Known rows, with every way that one mark hangs from another:
[viluda [vibob redod]]: |  12 | -33 |  -4 | -11 |  -1 |  -6 |   1 |  -5 |  -1 | -31 |   9 | -22 |   3 | -12 |  -4 |  18 |  -1 |  10 |  -2 |  17 |  12 |   9 |   0 | -13 |
[viluda [nite togi]]: |   8 | -28 | -18 |  -8 |   3 | -21 |   2 |   5 |  12 |   5 | -34 | -22 |  -3 |  14 |   4 |   0 |  10 | -20 | -26 | -12 |  10 | -26 | -13 |   0 |
[peze [redod [vibob viluda]]]: | -12 |   0 |  -8 | -12 | -13 |  -7 |   3 | -13 |  -9 |   6 |   6 |  18 |  15 |  27 |   5 |  16 |  -2 |   3 | -11 |  29 | -18 |  10 |  12 |   2 |
[togi sede]: | -16 |  -7 | -15 | -15 | -15 |  -7 |  20 |  -6 |  20 |  14 | -25 | -14 | -10 |   9 |  14 |   0 |   3 |   9 |  -4 | -14 |  -6 |  19 |  -7 | -12 |
[sede tudu]: |  16 | -17 | -12 |   1 | -18 |  -4 |   8 |  -8 |  -3 | -18 |   8 |  -4 |   1 |  21 |  10 | -14 |   8 |  -5 |  14 |  -9 | -13 |  -4 | -13 |   5 |
[sede togi]: |   8 | -16 |   3 |  -3 |   1 | -14 |   7 | -12 |  15 |  12 |   8 |   7 |  -8 |   0 |   1 |  -7 |  11 | -10 | -13 |  12 | -15 | -19 | -14 | -18 |
[nite togi]: |   9 |  -3 | -20 |  -5 |  -9 | -22 |   7 | -13 |  21 |   6 |  -5 | -12 |  -8 |   5 |   5 | -11 |   9 |  -3 | -12 |  -2 |  -4 | -23 | -16 |  -6 |
[mabo [togi nite [sede tudu]]]: |   6 | -13 | -17 | -19 | -19 | -31 |  14 |  -2 |  21 |  16 | -22 |  -8 |  -7 |  28 |  29 | -10 |  -1 |  -3 |  11 |  -9 | -19 | -20 |  -4 | -27 |
[nite [togi sede]]: |   0 |  -6 | -27 | -11 | -17 | -27 |  17 | -10 |  27 |  22 | -25 | -18 | -13 |  10 |  12 | -10 |  10 |   5 | -12 |  -9 |  -2 |  -8 | -12 | -13 |
[redod [peze [togi nite [sede tudu]]] vibob]: |   4 | -23 |   3 | -19 | -32 |  -7 |  17 | -23 |   7 |  -1 | -35 |  18 |  28 |  24 |  39 | -16 |  -5 | -15 |  30 |  -4 |   2 | -10 |   0 |  -7 |
[vibob [redod [peze [togi sede]]] viluda]: |  -5 | -11 |  -7 |  -9 | -41 |  -5 |  21 | -12 | -26 |  -4 |   9 |  14 |  14 |  -3 |  14 |   8 | -18 |   0 |   3 |  10 | -12 |   3 |  14 | -20 |
[sede togi tudu]: |  28 | -29 |  -2 |   6 | -14 | -18 |  10 | -11 |   1 |  -1 |  12 |   9 |  -6 |  22 |   7 | -16 |  16 | -15 |   7 |   6 | -19 | -19 | -14 | -12 |
[togi nite]: |  -9 |   7 |  -7 | -19 | -10 | -20 |   3 |  -9 |  18 | -10 |  -3 |  -7 |  -1 |   6 |  23 | -10 |   1 |   0 |   0 | -11 |  -5 | -16 | -14 | -10 |
[nite [togi [sede tudu]]]: |  10 | -11 | -29 |  -7 | -24 | -29 |  19 |  -9 |  20 |  16 | -22 | -17 | -12 |  20 |  16 | -15 |  12 |   2 |  -2 | -12 |  -5 |  -8 | -12 | -10 |
[peze [redod vibob] [togi sede]]: | -12 | -21 | -23 |  -2 | -33 |   0 |   8 |  -7 |   0 |  37 | -20 |   8 |  19 |  17 |  16 |  14 |  -4 |  15 | -23 |  33 |  -5 |   6 |   8 |  18 |
[mabo [togi [sede tudu]]]: |   8 | -22 | -16 | -12 | -15 | -17 |  15 |  -3 |  17 |  19 | -16 |  -6 |  -8 |  23 |  15 |  -4 |  -1 |  -3 |   7 |  -3 | -23 | -10 |  -3 | -22 |
[viluda nite [vibob [redod [peze togi]]]]: |  23 | -67 |  -1 | -12 |  -2 |  -5 |  -3 |   9 | -10 | -27 | -27 | -29 |  15 |  -7 |   2 |  25 |   0 | -14 | -15 |   2 |  31 |  -8 |   7 |  -6 |
[tudu [sede [togi nite]]]: |  -2 |  -4 | -21 |  14 |  13 | -18 |  13 | -20 |  20 |  18 |  -4 |  -4 |   5 |   8 |  19 |  -8 |  14 | -32 |   2 |   3 |  10 | -14 |   0 | -17 |
[vibob redod [viluda nite]]: |  -8 | -13 | -13 |  -9 | -14 | -17 |  10 |   5 | -32 | -12 |   4 |   0 |   5 |  10 |   1 |  15 | -10 | -10 | -13 |  12 |  -9 |  -2 |   9 | -14 |
[sede [togi nite] tudu]: |  26 | -22 |  -4 |  -2 | -17 | -32 |   8 | -10 |   6 |  -3 |   9 |   7 |  -6 |  27 |  22 | -22 |  15 | -15 |  10 |   1 | -17 | -28 | -16 | -18 |
[peze [redod vibob] [togi nite sede]]: | -12 | -14 | -24 | -10 | -35 | -14 |   6 |  -6 |   6 |  34 | -24 |   6 |  19 |  20 |  29 |   8 |  -4 |  16 | -19 |  26 |  -3 |  -3 |   7 |  12 |
[peze redod togi]: |   0 | -20 | -20 |   8 | -30 |   9 |  -3 |  -5 |  -4 |  24 |  11 |   2 |  15 |  -5 |   6 |  15 |  -4 |  14 | -35 |  27 |  -5 | -11 |   2 |  27 |
[viluda vibob]: |  18 | -30 |  -3 | -13 |   5 |   6 |  -4 |  -3 |   9 | -28 |   0 | -25 |  -4 | -13 |   3 |   7 |   8 |  -1 | -11 |  -5 |   6 |   8 |  -6 | -22 |

Rows:
|  -2 | -13 | -21 |  -8 | -15 | -27 |  11 |   3 | -27 |  -5 |  -1 |  -4 |   2 |  11 |   1 |  11 |  -7 | -11 | -16 |  14 |  -7 | -12 |   6 | -17 | -> [vibob redod [viluda [nite togi]]]
|  -1 | -21 | -30 |   0 | -49 | -11 |   7 |   0 |   2 |  29 | -12 |  -4 |  11 |  15 |  29 |   6 |  -2 |  20 | -23 |  10 |  -3 |  -5 |   5 |  17 | -> [peze redod [togi nite [sede tudu]]]
|  -7 | -12 | -24 |  -7 | -31 |  -6 |   9 |  -1 |  15 |  20 | -22 | -12 |   0 |  -6 |  32 | -13 |  -2 |   8 | -18 | -10 |  -3 | -14 | -13 |  -4 | -> [peze [togi nite sede]]
|   5 | -15 |   9 | -23 | -12 | -10 |  12 | -19 |  -6 | -11 | -30 |  20 |  21 |  28 |  23 |  -8 |  -2 | -37 |  16 |  -7 |  -7 |  -8 |   8 | -27 | -> [redod peze [vibob [viluda [nite togi]]]]
|   7 | -24 |  -2 | -10 | -41 |  -1 |  16 | -15 |  12 |   2 | -21 |   1 |  15 |   2 |  34 | -11 |  -4 |  -6 |  13 | -24 |   3 | -12 |  -3 |  -5 | -> [redod [peze [togi nite [sede tudu]]]]
|  -3 | -20 |   1 | -14 | -24 | -14 |  14 |  -4 | -29 | -16 |  -2 |   7 |  16 |   9 |   6 |  17 | -13 | -17 |   0 |   5 |  -4 |  -3 |  15 | -18 | -> [vibob [redod peze] [viluda nite]]
|  -6 |  -4 | -21 | -20 | -30 | -29 |  20 |  -3 |  18 |   2 | -27 | -15 |  -8 |  28 |  38 | -15 |   6 |   7 |  15 | -27 |  -5 |   5 |  -9 | -15 | -> [togi nite [sede tudu]]
|   1 | -17 |   5 | -26 | -15 | -12 |  17 | -17 |  -2 |  -4 | -40 |  17 |  19 |  30 |  26 |  -7 |  -1 | -33 |  16 | -12 |  -6 |  -1 |  10 | -30 | -> [redod peze [vibob [viluda [nite [togi sede]]]]]
|  -2 | -20 | -16 |   3 | -24 |   5 |  -3 | -10 |  -6 |  21 |   1 |  15 |  25 |  11 |  10 |  12 |  -6 |   9 | -24 |  40 |  -7 |  -9 |   5 |  25 | -> [peze [redod vibob] togi]
| -13 |  -7 | -26 | -11 | -40 | -12 |   6 |  -4 |  -6 |  32 | -19 |  11 |  16 |  21 |  35 |   6 |  -6 |  11 | -24 |  21 | -13 |   1 |  11 |  -2 | -> [peze [redod [vibob viluda]] [togi nite sede]]
|  -3 | -10 |   1 | -24 | -33 |  -3 |  15 | -20 |  -4 |   1 | -30 |  24 |  23 |  16 |  43 | -16 |  -8 | -21 |  18 |  -8 | -11 |  -4 |   7 | -30 | -> [redod [peze [togi nite sede]] [vibob viluda]]
|  -1 | -27 | -26 |   3 | -39 |  -2 |   9 |  -6 |  -6 |  30 | -17 |   9 |  20 |  27 |  20 |   8 |  -2 |  14 | -14 |  28 |  -6 |   7 |   8 |  21 | -> [peze [redod vibob] [togi [sede tudu]]]
|  -6 |  -6 | -15 | -20 |  -2 | -16 |  10 |  -5 |  -5 |   3 | -31 |   7 |   4 |  32 |  20 |  -9 |   4 | -23 |  -3 |   1 | -14 |  -1 |   0 | -27 | -> [redod [vibob [viluda [nite [togi sede]]]]]
|   2 | -20 |  -7 | -14 | -25 | -24 |  15 |  -5 | -25 |  -9 |  -6 |   4 |  11 |  11 |   7 |  12 | -10 | -18 |  -4 |   5 |  -2 | -13 |  14 | -19 | -> [vibob [redod peze] [viluda [nite togi]]]
|  -6 |  -3 |   1 | -13 | -31 |  -9 |  19 | -16 | -25 | -19 |  20 |  16 |  13 |   1 |   6 |  11 | -16 |  -4 |  13 |  12 | -14 |   3 |  13 | -21 | -> [vibob [redod peze] viluda]
|  -6 |  -5 |  -6 | -20 |   3 |  -7 |   4 |  -5 | -12 |  -9 | -19 |  12 |  10 |  28 |  15 |  -6 |   0 | -26 |  -1 |   4 | -16 |  -1 |  -1 | -21 | -> [redod [vibob [viluda nite]]]
|  16 | -39 |   5 | -14 |  -7 |  -3 |   4 | -10 |  -1 | -34 |   4 | -17 |  10 | -12 |  -2 |  19 |  -3 |   4 |   7 |  10 |  16 |   8 |   6 | -15 | -> [viluda [vibob [redod peze]]]
|  -5 | -19 | -27 |  -6 | -43 | -15 |   7 |  -6 |  -1 |  27 | -22 |   7 |  20 |  31 |  33 |   4 |  -2 |  14 | -10 |  23 |  -4 |  -2 |   7 |  15 | -> [peze [redod vibob] [togi nite [sede tudu]]]
|   2 |  -9 | -22 | -14 | -11 | -14 |   9 |   7 |  -9 |   6 | -21 | -10 | -11 |  12 |  17 |  -6 |   6 | -23 | -29 | -23 | -15 |  -5 |   0 | -33 | -> [vibob [viluda [nite [togi sede]]]]
|  -1 |  -4 |  14 | -24 | -15 |   0 |  14 | -26 |  -6 | -17 | -12 |  29 |  23 |  20 |  23 |  -9 |  -5 | -28 |  26 |  -3 | -14 |   4 |   7 | -27 | -> [redod peze [vibob viluda]]
|  -9 |  -9 |  -8 | -13 |  -9 |  -9 |   1 |  -7 | -12 |   8 |  -5 |  14 |  16 |  30 |   4 |  19 |   0 |  -4 | -16 |  26 | -12 |   8 |  13 |   3 | -> [peze [redod [vibob [viluda nite]]]]
|  -1 | -21 | -10 | -16 | -30 | -26 |  21 |  -4 | -22 |  -2 | -16 |   0 |  10 |  13 |  10 |  13 | -10 | -15 |  -2 |   2 |  -1 |  -6 |  16 | -23 | -> [vibob [redod peze] [viluda [nite [togi sede]]]]
|  -3 | -19 |   5 | -21 | -27 |  -6 |  15 | -23 |  12 |   3 | -36 |  17 |  27 |  16 |  37 | -12 |  -6 | -13 |  23 |  -2 |   3 |  -8 |   1 | -10 | -> [redod [peze [togi nite sede]] vibob]
|  26 | -56 | -16 | -12 |   6 | -27 |  -4 |  11 |  -2 | -19 | -29 | -39 |   1 |   3 |  -4 |  20 |   8 | -10 | -23 |   7 |  28 | -15 |   0 | -11 | -> [viluda [nite togi] [vibob redod]]
|  30 | -53 | -16 | -13 |  13 | -15 |  -9 |  13 |   9 | -17 | -37 | -41 |  -6 |   0 |   4 |   9 |  17 | -21 | -32 | -15 |  23 | -15 |  -6 | -19 | -> [viluda [nite togi] vibob]
|  18 | -44 |   2 |  -9 | -13 |   1 |   2 |  -9 |  -3 | -30 |   4 | -17 |  13 | -18 |   2 |  17 |  -4 |   5 |   1 |  13 |  17 |   2 |   4 | -12 | -> [viluda [vibob [redod [peze togi]]]]
| -11 | -15 | -27 |  -4 | -42 |  -9 |   6 |   0 |   9 |  35 | -15 |  -6 |  10 |   6 |  26 |  12 |  -4 |  23 | -31 |  12 |  -1 |  -5 |   4 |  14 | -> [peze redod [togi nite sede]]
|  -5 | -12 | -19 |  -4 | -28 |  -8 |  -4 | -10 |  -1 |  19 |  -4 |  13 |  25 |  15 |  23 |   7 |  -6 |  10 | -18 |  34 |  -4 | -18 |   3 |  19 | -> [peze [redod vibob] [togi nite]]
